Each row was made from one walk, in order. Every step used is in the known rows, and no mark comes twice. Write each row's walk.
Known rows
M Y S U Z: [-1.10 -0.94 -2.89 -5.04  2.74  0.17  0.39 -0.22  0.76 -0.19  1.36 -1.27
  6.25  1.34 -1.53  1.54 -4.04  0.08 -4.49 -1.26  1.40  0.64  0.61  0.57
 -2.99]
M B T: [-0.26 -1.11 -0.66  3.24 -6.20  0.04  0.76  1.28 -3.25 -0.09  2.80  2.03
 -5.61  0.66  3.68 -0.59 -2.47  2.01  0.39  2.47 -2.04 -3.67 -0.47 -2.65
  0.09]
Y S U: [-2.08  0.81 -0.92 -2.82  1.66 -0.76  1.81 -2.66  1.42 -1.01 -0.69 -0.97
  3.88 -1.50 -0.46  3.75 -1.63  1.46  0.77 -0.24  1.48  1.23  0.36  1.74
 -1.07]
B M: [-1.31 -2.17  1.07  1.26  0.06  1.21  0.48 -1.30 -1.41  1.03  0.46  0.09
 -0.37 -2.57 -0.40  0.62  0.29 -0.21 -0.97  0.33  0.19 -0.05 -0.22  0.85
  2.23]
S Y T B: [ 1.48  1.40 -0.90  4.58 -1.29 -0.42 -1.96 -1.26  2.41  1.05 -1.33 -0.85
  0.94 -0.31 -0.53 -2.33  3.24 -1.35  4.00  1.82 -1.64  2.47  0.64 -0.72
  2.21]
S U: [-3.22 -0.88 -0.22 -1.80 -5.28 -0.71  0.39 -1.64  0.17 -1.42 -0.46 -1.44
  2.76  0.64 -2.68  0.01 -1.82 -0.67 -0.07 -0.49  1.16  0.45  0.78  1.39
  0.27]
M U S Y T B: [ 1.79  1.18 -0.61  2.44 -1.43 -0.23 -1.09  0.99  3.88  0.82 -3.78 -1.19
 -0.22  0.38 -0.60 -2.17  2.19 -3.31  2.99  1.78  0.58 -1.68  0.95  2.53
  0.33]
M B T Y S: [ 0.38  3.11  1.82  1.10  2.14  0.96  1.62  1.03 -2.62 -0.81  2.34  1.68
 -3.03 -0.46  6.14  1.84 -0.78  5.32  2.08  0.52 -1.21  0.42 -0.29 -1.45
 -0.55]
S Y T B M U Z: [ 2.06 -2.71 -1.19  0.43  1.93  2.58 -2.55  2.16  3.87  1.67 -1.76  0.45
  3.22 -2.63 -3.67 -1.31 -0.66 -2.88 -3.22  1.14  0.05 -2.58  1.37  1.71
  1.34]
T B M Y S: [ 1.13  0.36 -1.22 -0.85  8.14 -0.84 -0.69  1.47 -2.32  0.35 -1.18 -0.67
 -0.41 -4.49  2.44  1.81  0.45 -1.40  0.53 -1.72 -1.44  2.47 -1.46 -1.24
 -0.74]
U S Y M B: [ 0.00 -2.15  0.92  0.87 -6.16 -2.84  0.24 -0.39 -2.65  0.52  0.44  2.53
 -4.70  5.28  0.64  0.78 -0.75 -0.19 -3.41  0.69 -2.30 -1.73 -0.98 -0.40
 -0.18]
Y S: [ 0.15  2.02  0.27 -0.11  5.12  0.12  3.16 -2.19  0.82  0.30  0.89  0.23
  2.56 -1.68  2.50  3.38  0.98  2.87  2.05  1.09  0.75  1.89  0.71  1.02
 -0.16]
M B T Y S U Z: [-0.90  1.52  0.15 -3.02 -0.28  1.59  0.23  1.76  0.12 -0.06  3.35  0.34
  1.41  0.61  1.17  1.18 -5.40  3.29 -3.55 -0.22  0.76 -1.50  0.61 -0.48
 -1.62]
B T Y S U: [-2.41  2.46  0.78 -2.03 -0.18  0.59  1.08 -1.94 -0.28 -1.53  1.21 -0.61
  1.47 -0.29  1.61  3.43 -0.98  3.16  1.06 -1.94  1.56  1.63 -0.17  0.42
 -0.61]
Y T: [ 1.42  0.14 -2.08  3.55  0.38  1.25  1.17 -2.21  2.49  0.63  0.28 -0.16
  1.74  0.42 -0.40 -1.28  0.86  1.27  3.55  3.46  0.94 -0.08  0.51 -0.49
 -0.34]
M Y: [-0.47 -2.39 -1.83 -0.55 -1.96 -0.79 -0.44  0.50 -3.41 -1.31 -0.23 -0.50
  0.19  2.26  0.88 -1.84  0.01 -1.10 -0.33 -0.77 -1.63  2.24  0.05 -0.65
 -1.57]
B T Y M: [-0.12  1.16  2.73  1.34 -4.95 -1.62  0.76 -2.06 -2.96 -0.79  4.36  1.86
 -4.63  3.31  0.06 -0.50  3.76  2.64 -0.60 -1.48 -0.49  1.35 -1.25 -3.89
  1.62]
B M U S Y T: [ 0.37 -4.07 -1.37  1.84 -0.34  2.86  0.13 -1.20  2.69  1.46 -4.09  0.32
  0.71  0.37 -0.80  2.34  0.25 -1.58 -0.26  1.89  1.85 -3.31 -0.09  4.14
 -0.62]
T Y M U: [ 0.45 -0.37  3.21 -2.20 -2.12 -1.90  0.27  1.12 -0.61 -2.84 -0.97  2.36
 -1.22  2.18 -3.03 -1.54  2.61  0.12 -0.66 -2.19 -0.60 -0.35  0.61  0.07
  0.56]
S Y T B M: [ 0.96 -1.03 -0.50  4.28  1.53  1.00 -2.69 -0.89  1.15  2.28 -1.86 -0.43
 -0.54 -3.79 -1.20 -0.59  2.41 -2.14  1.41  1.09 -1.31  1.06 -0.60 -0.43
  3.21]
B T Y M U Z: [ 0.89 -0.45  1.71 -2.25 -3.35  0.38  0.72  1.34  0.65 -0.86  3.38  2.26
 -0.59  3.33 -2.69 -1.31  0.36  1.59 -4.80 -0.79  0.71 -2.80  0.57 -1.12
  0.15]
Y M: [ 0.17 -0.54  1.01  0.73 -2.82 -2.97  1.48 -3.05 -1.04 -0.19  2.35  1.53
 -1.72  2.22 -2.45  0.06  2.68  0.87 -1.26  0.30 -0.42  0.92 -0.72 -2.25
  1.05]

Write each row's walk
[-0.11 -1.85 -0.83  0.04  1.14 -1.01 -2.86  2.60 -3.86  0.10 -1.11 -1.30
 -2.59 -2.59  0.24 -2.60  0.45 -4.04 -0.97 -1.94 -2.29  1.61 -1.21 -1.79
  0.64] : T B M Y
[-1.99 -3.06 -2.67 -4.09  3.96 -0.39 -0.63 -0.84 -1.84 -0.71 -2.06 -0.75
  2.23 -2.56 -0.52  4.70 -3.11 -0.99 -1.71 -2.44  0.36  1.12 -1.60  0.32
 -2.37] : B M Y S U
[ 1.14  2.68 -0.16  3.90 -1.74 -0.50 -0.70 -1.28  2.97  1.94 -1.58 -2.03
 -0.20  1.61  0.70 -2.20  2.49 -2.05  3.38  2.11  0.40  0.61  0.39  1.12
  1.19] : U S Y T B
[ 2.62  1.61 -2.72  2.54  1.32 -1.37 -2.08  1.68  0.27  0.22 -0.91 -1.72
 -0.73 -0.79  0.08 -5.02  1.41 -2.92  3.83  0.85 -1.83  1.61 -0.20 -3.06
 -0.87] : M Y T B
[ 1.76 -2.14 -4.07  2.03  0.46  0.43 -0.32 -0.73 -0.30 -0.27 -0.90 -0.43
  1.11  1.49  0.03 -1.85  0.11 -0.50  2.20  1.67 -0.49  0.98 -0.56 -2.01
 -2.91] : M Y T
[-2.49  2.56  1.71 -3.18  1.66  0.29  0.88 -1.50  0.56 -1.71 -0.45 -1.09
  3.71 -0.23  0.01  2.24 -0.80  2.37  1.33 -2.17  1.26  3.12  0.82  1.68
 -0.32] : T Y S U
[-1.85  2.64  1.19 -4.38  2.11  1.62  1.18 -0.48  2.25 -0.06  2.26 -1.43
  6.45  1.02 -1.33  0.62 -2.58  2.00 -3.14 -1.22  2.54  1.63  1.73  2.05
 -0.39] : T Y S U Z
[ 0.38 -2.12 -1.93  4.25 -2.26  1.79 -0.37 -3.71  2.12  0.49 -1.34  0.50
  2.88  1.52 -0.85  0.72  2.10  1.28  2.35  2.50 -0.55  1.98  0.66  0.61
  0.79] : S Y T
[ 0.37 -0.32 -1.92 -1.42  5.46 -0.22  1.26 -0.61 -1.84 -0.87 -0.26  0.15
  1.72 -0.02  3.14  2.67  0.23  1.32  0.99 -0.70 -0.55  2.81 -0.54 -0.24
 -2.71] : M Y S
[-0.20  1.06  3.87 -2.64 -2.64 -1.45  2.45  1.25  0.18 -1.21 -1.04  0.35
 -2.46  4.94 -0.71 -1.13  1.85 -0.82 -1.42 -1.41  2.39 -2.73  0.37  2.47
 -1.06] : T Y M U S
[-1.72 -1.44 -2.69 -3.98  1.90 -1.46  0.07 -1.09 -1.02 -1.68 -1.54 -1.05
  3.20 -0.17 -0.39  3.53 -2.38 -0.37 -0.06 -1.77  0.47  2.01 -0.53  0.40
 -3.35] : M Y S U
[ 1.44  0.90 -0.28  3.60  2.88  0.33 -1.78 -0.03  1.66  2.12 -0.73 -1.04
 -1.91 -4.63 -0.97 -2.29  1.10 -2.10  2.30  1.26 -0.10 -0.58 -0.52 -1.35
  2.34] : Y T B M
[ 2.02  3.37 -0.85  4.01  1.00 -0.96 -0.83 -0.04  2.93  1.25  0.00 -1.49
 -0.06 -1.98 -0.69 -4.47  2.34 -1.26  4.80  2.46 -0.28  0.73  0.66 -1.85
  1.53] : Y T B
[-0.50  0.86  1.62  1.75  0.71 -0.40 -0.97  1.00 -1.07  1.28  0.26 -1.12
 -2.05 -4.37 -0.32 -1.96  1.29 -2.47  0.63 -0.16 -1.00  0.42 -0.13 -0.28
  3.70] : T B M
[-1.40  2.21  2.75  2.09 -4.99  1.62  0.88 -0.19 -2.43 -1.10  3.14 -0.08
 -2.43  2.50  2.85 -1.71  2.08  3.21  1.73 -0.40  0.06  1.54  0.47 -1.03
  1.88] : B T Y
[-0.63  1.24  2.50  2.13 -5.65  1.19 -0.05  2.65 -4.15 -1.32  2.78  1.24
 -5.19  2.00  4.31 -2.85 -1.16  3.22  1.17  0.31 -2.16 -0.69  0.08 -2.08
  0.84] : M B T Y
[-1.70  1.57  0.70 -1.87 -1.03  0.20  0.03  0.62 -1.69 -1.38  0.67  0.51
 -1.53 -0.26  2.61  2.46 -3.59  3.05  0.62 -1.02 -0.23 -0.30 -0.51 -0.80
 -1.41] : M B T Y S U
[ 0.78  0.52  3.36  0.42 -3.56 -2.70 -0.68  2.09 -3.42 -1.04  1.75  2.74
 -4.97  3.04  0.18 -3.18 -0.44  1.70 -1.42 -0.63 -3.31  0.44 -0.44 -3.24
  0.73] : T Y M B
[-0.08 -3.05  0.40 -2.40  1.18  2.68  0.18  2.17  1.64  0.83  0.24  0.76
  3.09 -1.62 -3.28 -0.49 -2.42 -1.15 -4.84  0.38  1.22 -3.91  1.58  2.62
  0.79] : B M U Z
[ 1.41  0.48  0.33  0.56  2.08  0.44  0.60  2.81  3.15  1.83 -3.28 -1.46
 -2.58 -1.83 -0.50 -1.46 -0.19 -3.84  1.20  1.62  3.00 -5.48 -0.03  3.14
 -0.84] : Y T B M U S
[ 0.39 -0.60  2.41 -1.10 -4.43 -1.42  0.40  0.89 -1.45 -2.33  0.74  2.88
 -3.83  2.25 -1.48 -0.51  2.83  1.11 -0.58 -1.91 -0.49 -1.68 -0.58 -1.42
  0.28] : B T Y M U
[-0.25  0.84  2.91 -1.70 -5.00 -1.09  2.67  0.93 -0.76 -0.93  0.57  1.03
 -5.25  4.94  0.62 -0.20  1.62  0.12 -1.49 -1.13  2.71 -4.23 -0.58  1.00
 -0.90] : B T Y M U S
[ 1.45 -3.16 -0.41  1.87  1.21  0.86 -3.13  1.57  2.05  0.27 -4.68  0.91
  0.15 -4.71 -2.28 -0.17  1.34 -3.17  1.36  0.34 -1.19 -1.77  0.15  1.46
  1.83] : S Y T B M U
[-0.40 -0.14 -2.10 -4.71  4.99  0.03 -1.59  1.75  0.65  1.09  0.82 -1.96
  3.41 -2.68 -2.21  0.79 -3.47 -2.56 -4.79 -2.10  0.64  0.35 -0.34  0.01
 -1.22] : T B M Y S U Z
[ 0.31 -2.13 -1.88 -1.36  7.89  0.44  0.70 -0.18 -2.80  0.30 -0.66  0.46
  0.67 -2.62  2.67  4.00 -0.34  0.33 -0.99 -1.10 -0.55  2.03 -1.44 -0.33
 -1.86] : B M Y S
[ 0.74  0.32  0.17  3.56  0.74  0.88 -1.31 -0.71  1.62  3.32 -1.68 -1.68
 -1.54 -1.55  0.36 -0.37  1.64 -2.93  0.87  1.08  0.75 -0.59 -0.65  1.41
  2.12] : U S Y T B M
[-1.33  1.22 -0.94 -4.03  2.44  0.65  1.90 -1.45  2.96  0.63  1.97 -1.05
  6.70  0.00 -2.18  2.31 -3.15  1.22 -3.34  0.29  2.41 -0.03  1.27  1.74
 -1.25] : Y S U Z
